Each row was made from one path, in order. Every step used is in the known rows, and no mark comes twice. Write each row's path.
Known rows
kidepe > vura > vomusa > vonegik > pudabug: [-29   3  42  57 -22  -2 -19 -34 -25  22  13 -20  -1  44   3  10 -14  -8
 -41 -36  33 -37  16 -12  29]
vomusa > vonegik > kidepe: [ -1   5 -15   4  12  20  10 -14 -11   6  -1   8   6 -11  24  -7  12   9
  13   8  -8  -7   2 -25  26]
kidepe > vonegik > pudabug > turiki: [ 34  11 -11 -16  10 -44   9  34  16 -31 -34 -26 -14  -2  36  52 -28   2
  21   9   0  31   0 -61 -45]
vura > pudabug > turiki > muguv > vonegik: [  5  17 -11 -30   0 -39   5  59  44 -23  14   3  16 -53  -1  14  -9  -3
  33  49 -42  52  -2  25 -66]
turiki > vomusa > vonegik > pudabug > vura > muguv: [ -9  34 -36  57  13 -18   8 -17   0 -40   1 -16  19   3  33  54 -29 -10
  10 -49  -1 -38  45 -33   8]
kidepe > turiki > muguv > vura > vomusa > vonegik: [  8   9 -10  31 -16  42 -21 -43 -24 -15  21   5 -11  19  -1 -34  24   8
 -18 -33  11 -24   1  -5  31]
turiki > muguv > vura > pudabug: [ 76  24 -27 -50  -7  30 -12  10  -5 -40  -6  17 -40  -3 -17 -37  24  43
  24  29 -14  36 -27 -12 -21]
muguv > vonegik: [  1  11  13 -27   2 -44   5  21  26  27   1   4  -1   6  -1  23 -15   5
   6  60 -17  12   6  17 -30]
turiki > vomusa > vonegik > kidepe > vura > pudabug: [-23 -10  14   0  -4  35 -15 -14 -26  31  16  10  16  -9 -28 -37  15 -14
  -9 -17   6 -19 -17  25  29]
vura > pudabug > turiki: [ 35  -8   4 -41  -5 -19 -22  44  15  -6  -6  16 -20 -33  -4  -7 -14  -7
  26  20 -15  63 -31  14 -45]
pudabug > vura > vomusa: [ 11 -11 -11 -17  -5  -8   1   9  10  -2  -7  16 -23   1   2   0 -21   0
  21  -9  18   4  16  19 -18]
pudabug > turiki > vomusa > vonegik: [ -2  -1 -17  19   1 -29  -6 -11  10  18   8  -3  11 -17  32  21 -24 -29
  12 -35   2   9   7   4   8]
turiki > muguv > vonegik: [  1  32 -12 -24  -4 -34  24  15  37 -11  12 -11  11  -5   4  23  -4  20
  18  65 -33   7  18  16 -38]
turiki > vomusa > vonegik > kidepe: [-12  -2 -27   7  12  17  19 -34 -11  23   0   1  21  -7  13  -5   8  -1
   8 -18  10 -34  16  -9  42]
vura > vomusa > vonegik: [ -6   7  -4   8 -16  -3 -11 -39  -9  28  15   3  -4  12  19  -1 -13  -3
   9  -6  14 -23  20   4  18]
vomusa > vonegik > kidepe > turiki: [-25 -10  15  21  10  35 -11  -8 -19   8   5  11  16  -3   5 -16  21  -9
 -16   0 -10  -6 -12  -7  28]
vonegik > kidepe > turiki: [-12 -24  18 -17   8  34   3   9 -10  -2 -11   9  -1   0 -21 -27  27   4
 -16  15  -3   6 -25   8   8]
turiki > vomusa: [ 15   1  -8 -30  -5 -16   6 -20   6  22  -7  -5 -11  17  -9   2 -16   5
   5   9  11  -9   2  22  -2]
vomusa > vonegik > pudabug: [  8  28  10  36   1 -16 -13 -14 -10   4  -3 -16  -5  24  33  36 -19   9
 -13  -1   5  -7  15 -48   9]
turiki > vomusa > vonegik > kidepe > vura > muguv: [-36   3 -13  23  -2  30  23 -47 -19 -14  20 -17  28   3  -4 -16  18 -11
  -2 -32  -9 -54   9  12  46]
kidepe > turiki: [  3  -7  34 -16  -8   4 -25   6  -2   8  -1   5 -17  19 -19 -10  -2  -3
 -21  27  -9  21 -26  23 -16]
turiki > vomusa > vonegik > pudabug: [ -7  22  -4  41   2 -20  -4 -32 -14  22  -2 -21  12  27  21  36 -24  -2
 -19 -28  23 -34  26 -30  25]
vomusa > vonegik: [ 15  21   3   3  -4 -13 -16 -16  -3  15  10   3  -8   8  28  10 -17   3
  10  21 -12   6   2 -11   4]
vura > vomusa > vonegik > pudabug: [-11  15   4  44 -10  -9  -8 -36 -18  19   0 -14   1  27  23  23 -19   4
 -15 -28  32 -37  31 -32  25]
pudabug > vura > muguv: [ 27  18 -30 -18   5 -11  10  18  20 -57  -5   6 -17 -10  14  17 -14   9
  40  13 -31  15   8   2 -33]

Which path is each row?
[-48 -24  12  30  -3  43  -5 -31 -25  21  11  11  19  -2  -6 -30  24 -16
 -18 -27  17 -37   5   8  42] | vura > vomusa > vonegik > kidepe > turiki
[-45  -6   3  -4  12   7  26  13   9 -21   5  -1  33 -14 -25  -3  29  -4
  -1  34 -33 -20   1  22  -6] | vura > muguv > vonegik > kidepe > turiki
[ 79   2  -2 -54   0  20 -34  12 -18  -1 -20  32 -50   9 -22 -37  15  31
  13  23   4  40 -40  -9 -13] | muguv > vura > pudabug
[ -6 -32  -3  30   4  66 -17 -36 -44  13  -2  26  -5  12  -9 -50  44   1
 -26 -49  33 -30 -12 -19  62] | muguv > vura > vomusa > vonegik > kidepe > turiki
[-22   0   3  26   7 -44  14  31  24   9 -12  -2   7   6   5  47 -29  -4
  -7  -6  26 -16  45  -6 -26] | muguv > vonegik > pudabug > vura > vomusa
[ -3   3 -16  21  -4  -7 -14  -6   1   9  10  18  -8  -5  29  11 -25 -13
  20 -24  10  -8  27   2   2] | pudabug > vura > vomusa > vonegik
[-23 -36  21 -14 -13  35  20 -18 -15  13  -1   0  -7  15 -32 -42  21   6
 -15 -13  29 -25  -9  25  27] | vonegik > kidepe > vura > vomusa
[ 28   6  -7  46  -2  15 -17 -43 -35   9 -13   0 -24  41  20   4   2  19
 -23 -49  47 -31  16 -58  45] | muguv > vura > vomusa > vonegik > pudabug
[ -3 -22  27 -23  -1  28  12   4  -9  -1  -6   0 -11  11 -24 -29  21  12
 -15  14   1   7 -25  10  12] | vonegik > kidepe > vura
[-32 -14   6   1   7  -8  42  44  36 -30  12 -14  29 -35  -4   1  20  -6
  -1  14 -30  23   0  18 -23] | pudabug > turiki > muguv > vonegik > kidepe > vura
[-11 -40  13 -24   0  20   1  25  -3   5  -5   7   7 -33 -39 -37  14 -21
  -4 -29   9  23 -34  37   0] | vonegik > kidepe > vura > pudabug > turiki > vomusa
[-17  -7  24  15   2  30  -3 -12 -18  11  11   2   5   7   4 -19  17  -1
 -15   0  -6  -5 -13  -5  31] | vomusa > vonegik > kidepe > vura
[-31   3  12 -11   1   7  40  20  20 -17  15 -14  25  -8 -19  -8  26  15
  -6  43 -27  -7   5  21 -10] | turiki > muguv > vonegik > kidepe > vura
[-26 -30   5 -11   7  30  12 -14 -12  15 -11   2  11   4 -34 -27  21  -6
 -20 -12  15 -21 -14  24  23] | vonegik > kidepe > turiki > vomusa
[ 62 -21 -22 -35   4   4 -24  17  -4   2 -20  25 -31 -15 -19 -26   4  -2
  14 -32  19  41 -34   5  -7] | muguv > vura > pudabug > turiki > vomusa
[ 21   7 -24 -14  11 -46  19  15  12 -14 -33 -31  -1   1  25  51 -33  -9
  16 -17  16   1  13 -45 -30] | kidepe > vonegik > pudabug > turiki > vomusa
[-15  -4  -1  58  -5 -25  -6 -12  -1   2  -2 -14   6  -1  39  32 -23 -19
  -9 -56  29  -7  26 -36  13] | vura > vomusa > vonegik > pudabug > turiki
[ 13 -15 -13 -18   1 -31   8   5  20   8 -10  -4  -6 -11   6  12 -21 -15
  13 -20   9  20  -3  19 -11] | pudabug > turiki > vomusa
[-14  20 -24  61  -9 -13  15 -17   8 -35  12 -30  17 -12  44  32 -15  -5
   3 -50  12 -12  40 -37   5] | vura > vomusa > vonegik > pudabug > turiki > muguv
[ -2  12  10  18  18 -50   6  55  29  -3 -18  -1   3   3  15  59 -29   1
  -7  20  -1  16  27 -22 -41] | muguv > vonegik > pudabug > vura
[ 32  16 -21 -38  -9  -9  -2  40  26 -45   4   1 -10 -45   1  -6  -5   6
  38  23 -32  57 -17  12 -52] | vura > pudabug > turiki > muguv
[-17   7 -26 -21  15  -7  47   8  20 -23  -1  -6  26 -21  -3   8  19  15
  26  45 -31 -22  17   3  -7] | vura > muguv > vonegik > kidepe
[-40 -21  26  -9  14   2  11  29  10  22  -4   9  22  -8 -24  -5  22  -5
 -20  38 -13  -1  -7  20  -7] | muguv > vonegik > kidepe > turiki
[-14  -1  -6 -13   3  45  24   3   2 -40   0  -8  10 -10 -19 -27  35  17
  -4  19 -22   1 -11   6   0] | vonegik > kidepe > turiki > muguv
[-25   2  19  24  -8   0 -29 -29 -12  36  16  -2  15  17  -4   0 -11 -27
 -24 -15   2 -20  -2  24  20] | kidepe > turiki > vomusa > vonegik
[-11 -11  20 -14 -10  -1 -14 -14  -3  25   1  -2  -4  23 -31 -11  -6 -13
 -22  -1   9  -7 -14  40   0] | kidepe > turiki > vomusa
[  8  13  21 -19 -20   1   1 -11   0 -31  13 -14 -17  26 -17 -11   0   8
   1  23 -25  -2 -14  26 -12] | kidepe > vura > muguv
[  3 -19  29 -41  -6  36  -9  22 -16   4  -3  14 -14  -7 -42 -46  25   9
  -3  25  -6  21 -40  22  -5] | vonegik > kidepe > vura > pudabug
[-26  19  18  -7  -7 -20   3  23  28  -7  19  -9  19  -1 -18  13   2   0
 -10  55 -35   8   4  34 -38] | kidepe > turiki > muguv > vonegik
[ 77 -15  -7 -40   6   7 -32  38  -2 -14 -19  32 -46 -18  -7 -27   8  10
  18  -4   1  71 -47 -13 -23] | muguv > vura > pudabug > turiki
[ -4  16  21   6   7 -48   8  25  17  17 -13 -15   6  21   4  46 -19  13
 -18  38   3   0  18 -18 -24] | muguv > vonegik > pudabug
[ 47  -6 -22   2   5   3 -37   3 -15  13  -3  26 -17 -20   8 -16  -1 -14
  13 -45  11  30 -22 -12  11] | muguv > vura > pudabug > turiki > vomusa > vonegik
[  2  16 -11   7  -4 -14  -7 -36  -5  33  10  -2   6  12  16  12 -21  -7
   5  -6   5 -21  13   5  18] | turiki > vomusa > vonegik
